Every row comes from one small tree of marks. The marks that hang from a mark follow it in brackets, in alphabetical order. Every link used is in the known rows. Which tree was each row made from?
Known rows:
D{C{P R}}:  0.674 -0.041 -1.422  0.136 -2.057 -0.630  1.265  0.708 -0.014  2.485 -0.519 -1.466  0.055 -1.512  2.017
D{C{P{A} R} G}:  1.790 -0.854 -3.218  0.224 -0.493  0.039 -1.265  1.348 -0.904  2.936  0.726 -1.624 -2.412 -1.254  3.118
C{D P{A} R}:  0.978 -0.713 -2.354  1.913 -0.326  1.786  1.875  0.147 -1.543  0.832 -0.961  0.514  1.320 -0.113 -1.690
D{C{P} G}:  0.116  0.270 -0.959 -1.972 -2.763 -1.543 -0.064  0.769  0.827  3.570  0.807 -1.845 -2.257 -2.056  4.323
C{D P{A N{G}}}: -0.568 -0.450 -1.474  1.966  0.392  0.736  0.147 -0.483 -1.242 -1.128  0.208  1.064  0.592 -0.612 -1.041
N{P{A C}}: -0.985  0.741  1.126 -0.189  2.365 -0.839  0.793  2.161  1.569 -0.110  0.407  0.881  1.088  1.804  1.386
G{D{C}}: -1.036  1.889  4.664 -3.752 -2.184 -0.270  2.209 -0.555  0.887  1.251  0.084 -0.221  1.237  0.571 -0.662
D{C{R} G}:  0.560 -0.348 -0.305 -1.938 -1.199 -0.778 -1.189  0.526  0.519  3.009  0.303 -1.997 -2.412 -1.007  2.887
P{A}: -0.598  1.333  3.503 -2.200  0.701 -0.479  1.309 -0.049  2.466  0.518 -0.060 -0.232 -1.601  2.261  1.633
P{A C{R} N}:  0.836 -0.663  0.403  2.255  3.794  0.087 -2.932 -0.840  0.544 -5.045 -0.067  0.624 -1.540  2.449 -2.010
R{C{D}}: -0.754  1.352  2.093 -2.128 -1.260  0.267  1.334 -0.356  0.649  0.328 -1.145  0.480  1.584  0.187 -2.278
D{C G}: -0.452  0.680  1.297 -3.270 -1.931 -1.481 -0.638  0.318  1.481  2.983  0.858 -1.920 -2.920 -0.998  3.689
R{C{D P{A N{G}}}}:  0.287 -0.003 -1.713  1.435  0.740  0.964 -0.672  0.099 -1.537 -1.465 -0.307  1.214  1.457 -0.435 -2.269
C{D{G} P}: -0.766  0.141 -0.313 -1.397 -3.068 -0.365  1.858 -0.392  0.518  2.594 -0.237 -0.116  0.121 -1.580  0.946
G{D}: -1.683  1.994  6.493 -4.560 -1.857 -0.625  3.052 -1.246  2.465  0.845 -0.555  0.362  1.663  1.722 -0.644
C{D{G} P{A N} R}:  1.214 -1.932 -3.179  2.587  0.769  1.516 -1.386 -0.752 -1.989 -0.419 -0.699  0.682 -0.826 -0.597 -1.685
C{D{G} P{A} R}:  1.335 -1.277 -3.185  1.313 -0.269  1.619  0.404  0.334 -1.625  1.699 -0.311  0.171 -0.152 -0.545 -0.488

Write each row's tree:
 1.032 -1.352 -1.390  2.633  3.491  1.314 -3.830 -0.946 -1.288 -4.744  0.405  1.056 -1.670  1.437 -3.645 -> P{A C{D{G} R} N}
-0.203  0.632  1.029 -0.607 -0.861 -1.202  0.185 -0.550  1.389 -0.569 -1.381  0.234  0.690 -0.269  0.008 -> R{C{P{N}}}
 0.618 -1.322 -2.152  3.734  4.171  1.393 -3.449 -0.291 -1.949 -5.260  0.933  1.225  0.207  1.185 -3.584 -> P{A C{D R} N{G}}
-1.405  1.279  2.818 -3.001 -1.136 -0.618  1.187  0.374  0.504  1.450  1.259 -0.480  1.771 -0.119  1.163 -> N{G{D{C}}}
-2.052  0.535  4.489 -1.988  0.273 -1.196 -0.238 -1.601  1.659 -1.523 -0.005  0.457  0.709  0.805 -0.123 -> P{N{G{D}}}
-0.454 -0.796 -2.876  2.273  3.599  0.687 -0.440  3.123 -1.547 -0.247  1.225  1.188  3.187  0.506 -0.153 -> N{G P{A C{D R}}}
 0.205  0.798  1.582 -1.626 -2.192  0.253  2.287 -0.129 -0.432  1.646 -0.318 -0.260  2.117 -0.313 -0.804 -> G{D{C{P R}}}
 1.109 -0.938 -2.980  2.381  0.714  0.122 -1.272  0.762 -1.521  0.198  0.330 -0.833 -0.728 -1.082  1.367 -> D{C{P{A N{G}} R}}
-1.375 -0.305 -0.496  0.919 -1.514 -0.331  0.927 -0.981 -0.333 -0.317 -0.395  0.672  1.443 -1.646 -0.612 -> C{D P{N{G}}}
-1.266  0.251  1.781 -0.667 -1.151 -1.419  1.000 -0.955  1.259 -0.244 -0.252  0.300  1.342 -0.494  1.086 -> C{P{N{G{D}}}}
-0.077  0.982  0.844  0.155  1.413  0.807  0.131  0.081  0.210 -2.630  0.857  0.808 -0.145  1.888 -2.277 -> P{A C{D}}
 1.113 -0.414 -0.928  0.838  0.190  0.108  1.563  0.464  0.611  1.289 -0.931 -0.365  0.052  0.704  1.487 -> C{P{A} R}
 0.559 -0.553 -1.290  1.172 -1.242 -0.704 -0.141 -0.142 -0.277  0.767 -0.828 -1.062 -0.504 -1.543  1.073 -> D{C{P{N} R}}
 1.219 -0.703 -2.130  2.024  0.252  0.134 -0.814  0.256 -1.010  0.125 -0.333 -0.726 -1.181 -0.716  0.751 -> D{C{P{A N} R}}
-0.008 -0.339  0.187  1.303  2.735  0.574 -3.307 -1.137 -0.292 -4.687  0.948  1.129 -2.153  1.438 -2.814 -> P{A C{D{G}} N}
